Each row was made from one walk, in order. Every step used is in the known rows, and no mark comes twice. Write each row's walk.
Known rows
nido > zupurus: [ -7 -17  -6   9  -7   9  30 -10  -4  -9  -5 -27   5  -6  -1 -25  -2  10
   0]
doti > keku > zavu: [ 13   0   3  10   5   0  13   4  -3  -2   4   8   3 -14  29  18  -1 -22
   6]
zavu > limi > zupurus > doti > keku > nido: [ -8  16  -2 -12   2 -25 -31  11  12   7   8   6  -4  25  -5  -7  -4  12
 -16]
nido > zupurus > doti > keku > zavu > limi: [-12  -2  17   4  17  13 -22  16  -3  10   6  19  -2   6  10  12   6  12
   6]
keku > nido: [ 22  -9 -32   4 -13 -29  20 -14   9 -12  -2 -21   7 -15   0 -17 -10  -4
 -12]
keku > zavu > limi > zupurus: [ 26   2  -1  -5  12  18 -53  18  14  -4 -20  11   5  15  16   7  -7 -15
   5]
zupurus > doti > keku > zavu: [ -7  -1   6   3   5   3  -1  -5 -12  14  15   1  -1 -10  12  22   2 -11
   6]
limi > zavu: [ 22  -6  -8   0   0   5  -2  -6  -5  -4 -14  -7   4 -36  11   6  -4 -14
   9]
sato > nido > keku: [ -8  -3  -1   3 -15  -5  41  -3  -1 -22  -7 -19   6 -26  -1 -13  -5  -9
  -1]
nido > keku > doti: [ -7 -12  -9   1  -7 -17  52 -29 -17   2   8  -6  -5 -11  -6  11   4 -18
  10]
limi > zupurus: [  1  -1  -6  -4  -8   9  -2  -7   1  -5  -8 -26   4  11   0 -19  -7  -7
  -2]
nido > keku > zavu > limi: [ 27  -7  -1  -7  13   0 -19  18  -3  -4 -25  37   5  -4  21  24   1 -25
  14]
limi > keku: [ 12  -3  -2   0  -7  10   7  -6  -4   0  -7   9   3  -4   6   4   2 -11
   5]
sato > nido > zupurus: [-16  -9   0  18 -16  12  38  -6   9 -27   1 -45   8 -23  -8 -37  -8  18
  -7]
keku > doti > zupurus: [ -7   0 -10  14  -8   1  46 -29 -10  -1  21 -38  -6 -18 -33  -4   4   7
  -1]
limi > zupurus > doti: [-19  -2  -3 -11  -8  13 -15 -17  -7  11   5 -33   1  14 -16 -14  -4   4
  -3]
zavu > limi > keku > nido > zupurus: [ 17  -2  -5  -1   1 -11 -12  15  21  -7 -15  30  -2  16  -1 -15   1  20
  -9]
zupurus > doti > keku: [-20   1   2   1  -5  -3  18 -14 -18   8  21 -17   2 -10   1   5   1  -2
   0]

Write each row's walk
[  6   4   7   0  14   6 -34  13  -6   9   8  20   3  -5  15  30   2 -10
   8] => zupurus > doti > keku > zavu > limi
[ -3  -3  -3  -8   1  -7 -27   6  12   9  -4  23  -5  19 -18 -11   4  31
  -9] => zavu > limi > keku > nido > zupurus > doti
[ 23   2   0  -2   2  14 -25  12   2  -5 -14  28   8   2   9  12   1 -10
   7] => zavu > limi > keku
[-26   9   5  13 -14  -7  70 -18  -4 -12  16 -32 -10 -27 -38  -9   5  11
  -4] => sato > nido > keku > doti > zupurus
[-13  10  17 -14   6  14 -44  21  10  -1 -14  10  -2   9  -6   6  -3   0
   1] => sato > nido > keku > zavu > limi > zupurus > doti
[ -7  -4  -6  11  -6 -31  46  -1   8  -9   7  -7  -5   1   6 -27   0  17
 -15] => doti > keku > nido > zupurus
[-15 -15 -19   0 -11 -18  17 -20   2   4   8 -30  -1   0 -22 -30  -3  30
 -14] => keku > nido > zupurus > doti
[-14  -7  -4  -5  -8 -11   5 -11   6  14   3   4  -8  14 -21 -19   5  30
 -10] => limi > keku > nido > zupurus > doti
[ 36  -7 -11   3  10  12 -35  11   6  -9 -15  12  11 -13  19  18  -6 -20
  10] => keku > zavu > limi
[  6  14   6   7   3  12   3  -2   0   4   9  14  -8   1 -28  15  12  10
   4] => zavu > limi > keku > doti > zupurus
[ 17   1   9 -17  15   7 -38  25   5   2 -31  37  -1  24  17  14   0 -20
   9] => nido > keku > zavu > limi > zupurus
[ 16  14  15  -2  16   9 -39  29  10  -1  -9  27   0  19  28  15  -1 -16
   4] => doti > keku > zavu > limi > zupurus
[-16   0   0   3  -6 -10  61 -23 -18   5  10 -14 -11  -8 -31   2  10   3
   3] => nido > keku > doti > zupurus
[-31  10  12  -8  -4   3  -1  -7 -10  13  16 -18  -5  19  -3  -6   1   3
  -4] => limi > zupurus > doti > keku
[ 25   4   5   7  14   2 -19  22   3  -6  -4  28   6  -9  32  26  -2 -22
   8] => doti > keku > zavu > limi
[-18  14  13 -10   6   6 -33  10  -4   8   8   2  -1  23   0   2   0   4
  -2] => zavu > limi > zupurus > doti > keku
[-37  -5  12   5  -3   4  29 -10 -16   9  19 -19  -3   2  -5 -13   5  20
  -2] => nido > zupurus > doti > keku
[ 34   3 -16  -4  -1 -18 -24  13  18  -7 -13  31   4   4   5   3  -3  -2
  -7] => zavu > limi > keku > nido
[-17   9  16  -7   8   9 -21   1  -3  20  10   0  -8  18   8  11   1  -6
   1] => limi > zupurus > doti > keku > zavu
